Each row was made from one small tree. The marks that hang from a mark follow it in brackets, in the order of their numbers. Every link used is in the known rows. Write each row's tree.
In the rows, zero is written as 128.
Known rows:
q_512[q_412 q_517[q_195[q_373]] q_810]: [123 140 142 122 141 119 137 108 116 153 172  97 138 175 103 123 105 126
 123 155 101 126 149 153 122 130 124 125  39 139 138 129 172 147 123  87
 111 101 113  89 134 120  28 127 155 129  87 128 115 121 138 115 155 154
 156 131 141 157 112 141 153  68 128 145 149 152 120 135 134 108 141 142
 124]
q_306[q_195[q_373 q_517[q_512]]]: [146 135 136 117 124 116  97 112 121 161 131 118 144 154 155 123 134 124
 124 125  90 110 156 147 144 135 130  98  67 140 122 109 137 142 129 127
  88 142 116 173 103 117 128 152 143 132 106 123  96 135 141 148 148 149
 116 140 132 152 122 128 140 140 125 168 130 143 123 129 114  94 125 113
 118]
q_545[q_412[q_512]]: [111 129 137 134 128 109 146 119 133 144 158 123 134 112 137 132 141 123
 111 148  96 124 158 141 155 124 126  95 114 128 124 136 133 140 126 105
 111 120 123 118 108 137  74 118 137 120  99 133 124 109 122 113 136 152
 119 161 140 128 101 124 135  48 108 123 132 115 177 145 121 166 141 137
 126]
q_412[q_512 q_545]: [114 124 132 132 134 113 152 116 126 151 155 124 135 124 128 132 156 129
 118 137 106 122 156 144 118 129 119  77 130 125 119 131 118 140 131 110
 101 124 123  95 109 122  67 119 125 123  94 116  86 119 139 144 137 146
 117 161 131 139 145 135 136  90 123 111 122 114 152 153 125 160 144 158
 114]
q_810[q_512[q_412[q_545] q_517[q_195]]]: [122 142 132 124 147 113 174  89 116 163 145 106 134 153 127 126 134 134
 136 149  87 138 154 157 103 118 119  65  64 134 123 129 130 142 132  72
  99 104 130  97 133 100  23 103 128 130  95 131  97 150 145 161 159 136
 134 138 132 160 164 141 136 150 149 121 127 140 158 141 137 142 149 178
 127]
q_810[q_512]: [131 116 122 139 130 117 145 115 127 140 142 122 132 132 134 129 151 118
 118 133 112 130 159 149 131 122 117 105 125 131 119 129 140 140 134 121
 112 128 130 138 114 130 100 116 137 124 105 135 106 148 131 127 142 144
 114 151 127 136 118 131 137 141 139 137 132 114 170 139 118 145 136 133
 123]
q_306[q_195[q_373 q_517]]: [164 144 136 119 123 111 111 140 115 160 141 112 144 155 143 124 140 123
 111 126  81 124 160 138 136 130 124 116  77 135 125 102 149 133 125 118
 100 139 112 160 113 117 135 153 143 141 101 115 103 125 132 148 152 146
 119 135 134 160 130 139 155 120 117 169 132 135 125 131 116 107 129 129
 120]
q_547[q_545[q_412[q_512[q_517]]]]: [120 123 131 128 136 113 171 103 129 166 107 110 134 131 128 128 100 136
 110 148  86 120 155 141 143 125 125  95  65 137 118 131 132 169 120 103
 107 122 120  99 116 122  55 108 124 132  73 135 130  89 113 117 137 149
 141 146 135 140 101 112 138  63 105 114 118  91 183 149 123 181 144 133
 134]
q_517[q_195 q_512[q_412]]: [ 92 159 139 127 135 119 153  62 128 136 152 128 127 163 133 134 134 116
 139 144 128 121 138 169 132 131 128  99  71 132 128 146 128 148 130 111
  94 129 122 103 121 111  73 124 143 115 121 142 113 167 142 131 159 148
 125 140 138 124 135 127 126 107 161 142 136 155 141 121 136 115 134 141
 126]
q_810[q_512[q_412[q_545]]]: [122 125 128 130 139 120 149 108 125 164 197 113 134 142 129 130 164 122
 129 139  92 135 157 145  92 115 111  61 102 128 121 132 109 137 133  88
 119 106 134 113 125 117  66 106 131 125 125 128  99 159 141 131 136 148
 116 148 131 150 153 141 131 177 141 116 130 117 128 165 126 129 142 162
 121]
q_810[q_512[q_412[q_545] q_517]]: [131 120 130 131 152 117 148 103 129 167 161 106 140 146 123 121 139 129
 129 154  86 139 163 145  96 111 113  61  71 136 122 120 129 146 131  78
 116 107 139 103 126 109  48 100 125 132 101 127  95 150 139 140 137 141
 138 142 129 159 156 140 138 163 131 107 133 125 148 161 129 145 147 161
 124]
q_225[q_195[q_517]]: [138 148 127 120 126 113 151 109 127 106 134 127 136 146 133 133 159 118
 113 102 120 142 151 159 151 133 125 112  78 135 131 102 164 135 128 123
 127 132 113 107 118 100 119 139 131 130 117 109 111 133 127 154 131 118
 114 134 139 139 134 131 157 125 145 159 130 139 158 102 116 142 132 133
 134]
q_810[q_512[q_517[q_195]]]: [134 140 125 133 137 113 167  94 116 136  93 117 133 149 130 123 123 127
 125 145 107 135 147 164 141 124 124 103  91 142 121 127 159 146 133 105
  95 124 122 119 119 116  58 112 134 130  76 137 102 136 136 162 160 136
 138 140 130 139 131 127 143 116 146 143 129 138 198 116 131 161 141 153
 127]
q_517[q_195[q_225] q_512[q_412]]: [ 96 154 130  91 138 119 106  60 130 109 137 119 126 163 126 135 119 118
 144 132 134 131 130 172 128 131 129  87  50 140 124 141 144 147 128 127
 102 122 107 114 112 104  73 130 145 117 115 151 106 163 140 124 180 144
 113 144 123 125 136 126 128 116 160 155 133 162 136  99 133 119 129 152
 131]
q_225[q_195[q_306 q_373 q_517[q_512]]]: [143 129 109 103 134 112  94  93 128 136 111 136 144 145 171 137 158 117
 116 105 111 100 161 163 163 146 131  89  43 144 118  97 168 139 124 118
 109 139  97 142 103 127 129 144 140 133 114 107  92 116 131 171 142 130
 109 140 132 162 100 133 152 182 121 175 125 131 130 117 102  97 120 115
 128]
q_412[q_512[q_517] q_545]: [125 120 134 131 146 107 158 113 130 153 117 117 137 126 122 122 129 133
 117 156  99 127 165 146 116 122 120  75  85 131 123 123 136 147 129  98
  99 123 126  87 113 115  54 114 125 129  70 117  81 109 137 153 135 142
 137 153 128 147 150 137 142  85 112 100 121 123 174 145 125 172 148 157
 116]
q_512[q_412]: [117 142 137 134 139 120 145 107 133 142 172 122 131 152 114 129 142 114
 117 146 112 136 147 149 118 119 122 112  77 128 132 134 138 138 128 104
 123 123 128  95 127 121 100 127 145 127 125 121 116 157 128 111 137 151
 128 140 134 125 130 139 143 106 142 122 145 133 128 146 128 127 136 136
 125]
q_810[q_512[q_412 q_517[q_195]]]: [125 142 135 132 150 114 168  82 120 152 143 112 134 160 122 120 138 126
 130 157 103 138 155 161 120 118 122 103  57 141 125 128 158 145 130  83
 106 116 128 106 129 112  40 109 143 128 104 135 113 154 141 146 159 141
 142 133 134 149 139 135 143 109 152 137 135 147 176 130 136 143 146 155
 130]
q_225[q_195]: [122 137 131 124 120 119 175 108 129  95 129 126 130 139 119 133 155 112
 114 113 113 133 155 157 159 132 121 110 102 124 132 127 157 135 129 125
 128 132 119  96 117 123 111 132 134 126 111 114 111 139 127 108 129 128
 118 140 133 122 132 138 147 109 156 154 138 133 171 110 126 148 128 126
 132]
q_512[q_412 q_517]: [125 144 137 133 152 114 151 105 138 141 144 113 136 153 102 118 118 118
 118 167 102 138 154 148 115 113 122 113  44 139 135 122 161 147 125  88
 121 120 131  90 127 112  85 126 140 132 103 118 110 145 128 124 138 143
 149 133 134 133 135 139 150  94 135 120 147 142 144 141 129 143 138 134
 128]
q_547[q_545[q_412]]: [118 139 129 129 113 127 172 108 128 145 121 117 129 139 128 139 117 127
 110 131  97 132 142 144 143 127 121  96  97 128 124 142 111 159 120 120
 120 124 119 123 125 132 104 118 126 130 102 132 141 111 110 101 137 151
 117 143 138 119 100 114 134 146 122 131 131  84 148 148 123 149 134 130
 135]
q_512[q_810]: [106 137 136 139 128 124 145 122 127 114 177 114 132 159 103 139 119 125
 121 133 112 132 147 142 133 134 117 121 112 130 133 140 154 149 127 123
 116 123 121 113 117 118  86 125 144 121  89 128 106 123 127 109 135 159
 130 144 135 127 124 136 149  93 134 140 146 127 124 136 128 132 141 123
 119]
q_412[q_512[q_517 q_810] q_545]: [109 117 141 138 147 112 153 123 127 146 163 106 140 144 108 127 113 142
 128 153  92 126 160 137 110 131 114  83  94 133 127 130 149 157 126  93
 100 112 123  84 110 106  16 108 132 125  57 123  81  93 144 138 130 147
 146 152 131 153 151 140 145  63 109 108 128 122 139 149 131 169 157 147
 113]
q_306[q_195[q_517]]: [142 171 140 127 131 112 140 127 121 139 146 114 139 152 138 130 143 122
 115 129  85 138 147 140 129 130 124 115  84 136 128 110 145 137 127 119
 101 143 118 153 112  96 135 147 145 136 103 111 104 138 132 160 148 141
 120 132 135 143 160 133 154 113 129 156 133 141 134 124 127 133 136 131
 120]

Which tree is each row?
[118 155 123 108 155 109 119  66 142 126 160 133 139 158 158 142 166 119
 129 119 108 117 154 162 136 137 127  80  32 142 123 106 162 141 124  97
 119 134 109 116 106 102 108 130 143 133 135 108  95 150 130 173 143 129
 116 134 132 156 137 135 149 160 139 157 130 153 115 131 118 109 131 118
 130]
q_225[q_195[q_306 q_517[q_512[q_412]]]]
[155 113 119 121 130 114 143 101 107 165  92 115 138 149 141 117 123 123
 116 140 110 119 159 162 151 124 125 113  78 141 120 117 164 143 131 108
  97 119 116 125 122 133  64 120 135 132  75 136 101 123 136 144 164 143
 138 143 131 156 103 133 145 133 132 153 131 126 187 119 118 134 131 151
 126]
q_810[q_512[q_517[q_195[q_373]]]]
[107 151 141 136 136 116 170 107 117 113 133 110 133 168 101 129  97 132
 129 150 107 139 142 154 146 135 123 126  76 134 138 139 175 155 124 112
  99 119 112  96 126 104  46 124 144 123  62 131 103 112 133 137 152 144
 150 132 136 139 136 135 152  68 140 139 141 148 152 107 140 149 147 141
 123]
q_512[q_517[q_195] q_810]
[ 94 121 142 141 128 112 140 128 129 136 203 111 133 129 117 139 131 128
 124 145  90 122 159 134 144 131 121 100 123 128 129 143 140 147 122 103
 111 109 118 112 106 132  40 112 144 117  84 137 127  93 123 104 129 159
 131 159 143 140 100 129 139  27  98 125 137 114 143 151 127 157 153 125
 123]
q_545[q_412[q_512[q_810]]]
[153 146 112  79 142 106  83 110 121 140  58 122 140 150 134 128  90 119
 114 138  98 121 146 161 152 135 128 106  30 148 122 111 196 140 117 114
 104 127  82 135 110 129 105 140 143 146  62 125  88 100 125 155 194 145
 129 141 111 152 115 136 162 145 115 155 136 139 153 104 118 125 125 160
 127]
q_512[q_517[q_195[q_225 q_306 q_373]]]
[149 129 122  85 125 115  97 104 118 130  64 116 138 152 117 119  83 120
 116 131 121 133 141 162 152 128 128 111  40 143 128 115 180 146 122 128
 109 121  94 116 122 120  90 144 134 137  68 135 104 111 131 132 184 141
 128 140 116 139 110 133 151 118 127 161 135 147 165  94 120 137 128 160
 131]
q_512[q_517[q_195[q_225 q_373]]]
[169 141 130  82 124 115  64 140 121 144 130 108 145 157 137 124 120 119
 112 108  90 131 153 141 132 130 124 109  62 145 127  97 162 133 123 131
 110 129  96 169 105 108 143 160 142 145  99 121  99 125 130 140 171 145
 106 140 120 157 132 135 158 132 114 178 133 137 124 108 114 111 126 141
 122]
q_306[q_195[q_225 q_373 q_517]]
[ 98 118 140 138 137 115 152 125 122 140 199 110 136 132 116 137 145 133
 128 136 100 122 157 135 113 137 115  83 126 124 124 138 124 147 127 107
 103 113 121  92 110 115  39 111 136 118  81 120  88 106 142 135 133 149
 123 157 134 147 146 138 140  75 113 111 127 117 122 156 130 152 153 147
 108]
q_412[q_512[q_810] q_545]
[105 118 144 140 142 108 152 126 133 139 176 104 138 133 109 128 101 137
 119 166  82 123 160 134 150 125 121 100  81 135 133 133 164 156 119  89
 107 106 119 106 106 126  24 107 139 122  59 136 120  85 123 114 128 147
 152 154 137 145 103 128 147  13  93 119 135 120 165 145 130 177 155 126
 124]
q_545[q_412[q_512[q_517 q_810]]]
[145 144 111  78 130 112  80 113 120 140  91 129 137 144 144 138 111 114
 115 116 107 117 143 163 146 141 127 108  67 139 120 122 179 130 120 127
 107 130  79 140 105 135 121 146 149 139  87 124  95 111 123 152 195 150
 108 147 113 147 113 140 153 153 118 162 134 136 134 111 114 109 121 160
 121]
q_517[q_195[q_225 q_306 q_373]]
[ 85 141 132 101 126 124 101  79 121  82 142 116 129 164 117 141  97 125
 150 117 131 131 128 162 149 147 126 101  87 139 127 147 156 159 125 150
  97 119 100 127 103 100  65 129 144 112  78 150  97 134 138 122 174 151
 116 149 119 125 126 123 136 107 150 165 136 152 128  85 135 126 138 137
 123]
q_517[q_195[q_225] q_512[q_810]]
[169 130 108  80 142 106  35 128 127 154 108 123 144 147 152 135 124 118
 103 111 108 125 152 151 128 133 126 111  46 153 120  90 175 135 115 124
 121 132  83 155 102 125 155 152 145 147  94 110  90 104 120 177 177 149
 102 147 113 162 106 137 164 175  94 156 130 121 111 128  99 106 122 148
 123]
q_195[q_225 q_306 q_373 q_517]
[ 96 141 142 135 139 126 149 119 128 136 227 102 135 161  95 139 136 129
 131 142  95 143 151 136  91 129 110  80  94 123 136 143 121 146 124  93
 119 102 129  87 127 104  52 115 143 121 112 116 100 136 141 116 129 154
 128 143 138 138 157 148 139 122 129 114 144 133  77 167 135 122 149 147
 114]
q_512[q_412[q_545] q_810]
[150 133 130  84 125 115  46 115 122 144 114 115 144 158 154 127 120 119
 128 109  97 117 152 148 143 134 128  88  47 149 122 101 149 144 125 138
  98 135 100 180  95 108 139 156 141 134  95 134  94 132 139 141 172 145
 105 143 115 156 126 125 146 143 119 179 127 148 120  99 111  97 124 126
 121]
q_306[q_195[q_225 q_373 q_517[q_512]]]
[ 96 142 143 134 136 110 171 108 121 131 161 107 135 140 114 135  99 136
 127 159  87 128 155 147 155 133 127 101  79 136 131 142 162 155 121  84
  93 107 111 100 111 115   4 108 143 124  58 147 122  86 130 130 149 148
 151 148 144 148 113 125 146   4 110 132 133 140 172 123 141 176 159 144
 125]
q_545[q_412[q_512[q_517[q_195] q_810]]]
[ 96 134 134 126 136 123 138  83 135 144 179 122 131 146 123 131 139 126
 138 142 108 126 137 151 102 125 119  56  75 127 126 144  98 148 129 103
 102 122 134 101 119 109  75 116 134 118 120 127  91 158 146 125 137 151
 122 149 131 132 152 134 121 168 140 117 134 138 110 158 128 121 137 142
 119]
q_517[q_512[q_412[q_545]]]
[109 116 140 143 151 106 146 121 131 139 160 109 137 150 106 124 117 135
 119 159 103 123 163 139 127 131 119 121  90 139 128 128 178 158 128 102
 106 117 122  92 109 113  34 113 141 125  64 126  98  99 133 126 132 146
 151 147 133 146 121 136 155  15 114 126 137 130 154 140 130 166 151 122
 118]
q_412[q_512[q_517 q_810]]
[ 88 153 123  95 140 116  89  81 127  94 138 125 131 163 133 151  97 125
 143 123 118 119 135 162 143 156 124  89  72 143 122 144 170 153 121 139
  94 127  86 144  94 110  87 126 153 125  72 145  85 119 133 153 188 153
 111 149 114 138 133 130 143 138 135 164 134 150 113  97 133 120 138 138
 115]
q_517[q_195[q_225 q_306] q_512[q_810]]
[142 135 122  86 115 119  94 107 115 124 102 117 134 144 126 129 115 114
 115 111 127 131 139 164 146 134 127 113  82 137 125 124 156 136 125 142
 108 121  89 123 115 126 103 146 141 130  94 134 106 123 133 118 182 148
 109 146 121 133 103 134 146 122 133 165 133 139 155  98 119 111 122 164
 127]
q_517[q_195[q_225 q_373]]
[147 152 118  90 146 105  66 116 135 127 119 131 139 152 147 141 125 120
 108 114 110 140 146 151 126 134 124 104  55 152 120 100 177 139 116 125
 117 136  86 149  99 105 155 145 142 144  96 112  87 118 119 186 171 141
 102 144 112 146 136 135 160 167 109 146 129 134 122 113 109 137 133 151
 124]
q_195[q_225 q_306 q_517]
[129 111 130 128 127 121  75 113 124 152 167 117 141 161 142 131 123 125
 128 123 128 113 151 149 137 142 127 108  66 145 126 113 143 157 125 130
 100 122 112 144 113 115  94 136 144 118  94 130  94 111 138 143 140 155
 123 148 136 158  88 128 141 131 112 153 131 131  99 130 108  86 136 112
 119]
q_195[q_373 q_517[q_512[q_810]]]
[123 135 131  93 144 105 137  96 119 126  83 111 135 133 122 127 104 135
 129 136 107 138 146 161 119 131 124  67  63 138 122 124 151 148 127 107
  98 116 101  89 106  96  40 120 120 133  57 135  81 106 143 162 176 136
 124 151 116 145 166 134 144  83 124 127 115 141 175  96 134 181 145 187
 120]
q_412[q_512[q_517[q_195[q_225]]] q_545]
[121 137 127 119 125 117 137  78 131 101 131 129 134 149 147 134 158 118
 129 105 130 127 149 167 156 138 130  90  69 139 126 110 147 148 131 133
 111 138 116 118 111 101 112 138 128 121 115 121  99 145 136 143 129 120
 112 137 135 138 123 123 142 142 149 162 127 148 157  96 114 130 130 119
 135]
q_225[q_195[q_517[q_512]]]
[ 82 128 143 138 140 125 128  88 138 122 212 112 131 164 115 135 124 125
 144 147 116 122 150 147 116 132 120 102  72 133 132 146 136 158 127 108
 109 116 132 108 115 113  61 118 152 110 115 139 105 149 140 105 131 159
 132 143 135 132 122 132 132  92 140 136 149 144  95 144 132 103 143 110
 119]
q_517[q_512[q_412 q_810]]
[101 117 135 134 138 118 166 116 127 155 152  96 135 145 115 136  90 144
 116 145  82 125 154 133 138 133 119  99  70 137 124 138 144 182 118  99
 108 109 117  98 115 118  20 104 131 128  63 139 134  73 117 105 130 159
 147 147 139 149  99 114 144  37  98 123 124  89 146 151 129 173 152 125
 128]
q_547[q_545[q_412[q_512[q_517 q_810]]]]
[124 151 115 113 140 107 123  78 139 109 118 142 137 152 166 144 156 121
 126 107 112 116 155 164 161 143 129  86  56 143 119 108 168 144 125 119
 108 143 104 135  99 113 129 137 137 133 111 108  86 131 129 178 144 121
 111 140 128 150 130 130 148 172 134 159 127 141 145 111 112 127 128 115
 129]
q_225[q_195[q_306 q_517[q_512]]]
[110 124 128 127 126 121 171 107 125 163 132 116 128 126 133 137 130 131
 108 129  94 123 155 141 143 133 124  94  97 129 114 140 111 160 122 115
 106 124 118 108 113 132  71 113 128 125 100 136 136  98 117 102 137 157
 116 153 138 131  98 111 134  76 113 124 119  87 162 157 120 164 140 136
 130]
q_547[q_545[q_412[q_512]]]
[128 158 136  91 130 112  75 102 131 109 124 117 138 158 147 130 119 123
 140 120 102 132 147 149 136 133 125  86  62 145 122 110 147 148 127 145
  95 140 108 172  94  86 134 147 137 131  94 136  89 145 138 153 168 141
 106 141 116 140 157 123 143 141 138 172 129 154 125  88 124 128 131 128
 123]
q_306[q_195[q_225 q_517[q_512]]]
[125 132 111  76 129 113  67  83 125 130  81 133 135 148 156 138 111 119
 129 117 123 106 145 169 152 147 131  90  55 143 116 128 165 140 121 136
  94 134  85 151  96 139 117 141 148 132  84 136  83 122 133 150 198 151
 102 152 112 142 106 133 138 171 121 173 132 140 133 107 115  98 118 144
 120]
q_517[q_195[q_225 q_306 q_373] q_512]
[101 158 149 127 144 120 173 101 118 128 183  98 135 168  98 133 113 138
 138 153  92 142 141 151 103 130 117  85  49 129 136 139 146 150 123  75
 104 102 121  71 139  92  14 113 141 125  84 127 100 127 145 145 150 143
 153 133 138 154 169 144 147 106 139 123 140 150 103 142 149 133 153 165
 120]
q_512[q_412[q_545] q_517[q_195] q_810]
[120 123 138 132 137 104 153 116 138 150 120 119 138 119 127 123 111 131
 109 167  89 120 164 142 155 117 126  93  77 135 128 124 153 149 124  89
 109 122 122 107 109 131  58 112 133 129  74 139 122  98 120 124 136 146
 141 153 136 138 109 125 140  39 102 118 134 120 196 145 121 183 146 133
 130]
q_545[q_412[q_512[q_517]]]
[106 135 136 138 134 120 108  97 130 121 183 120 136 165 131 137 125 131
 135 127 129 126 144 150 132 140 125 105  82 144 128 121 140 162 127 124
 101 126 120 136 107  99  95 129 144 113  92 130  94 125 137 154 134 150
 125 145 134 138 117 122 141 118 124 143 132 138 106 126 116 114 142 111
 121]
q_195[q_517[q_512[q_810]]]
[ 79 130 144 132 138 126 135  91 136 138 215 112 133 157 112 138 132 132
 147 141 100 127 142 144  99 132 115  62  78 128 131 150 109 156 127 101
 107 107 133 101 121 106  41 112 141 111 110 135  91 147 149 116 133 162
 130 147 132 144 149 138 127 142 137 120 141 138  76 155 135 104 148 133
 114]
q_517[q_512[q_412[q_545] q_810]]
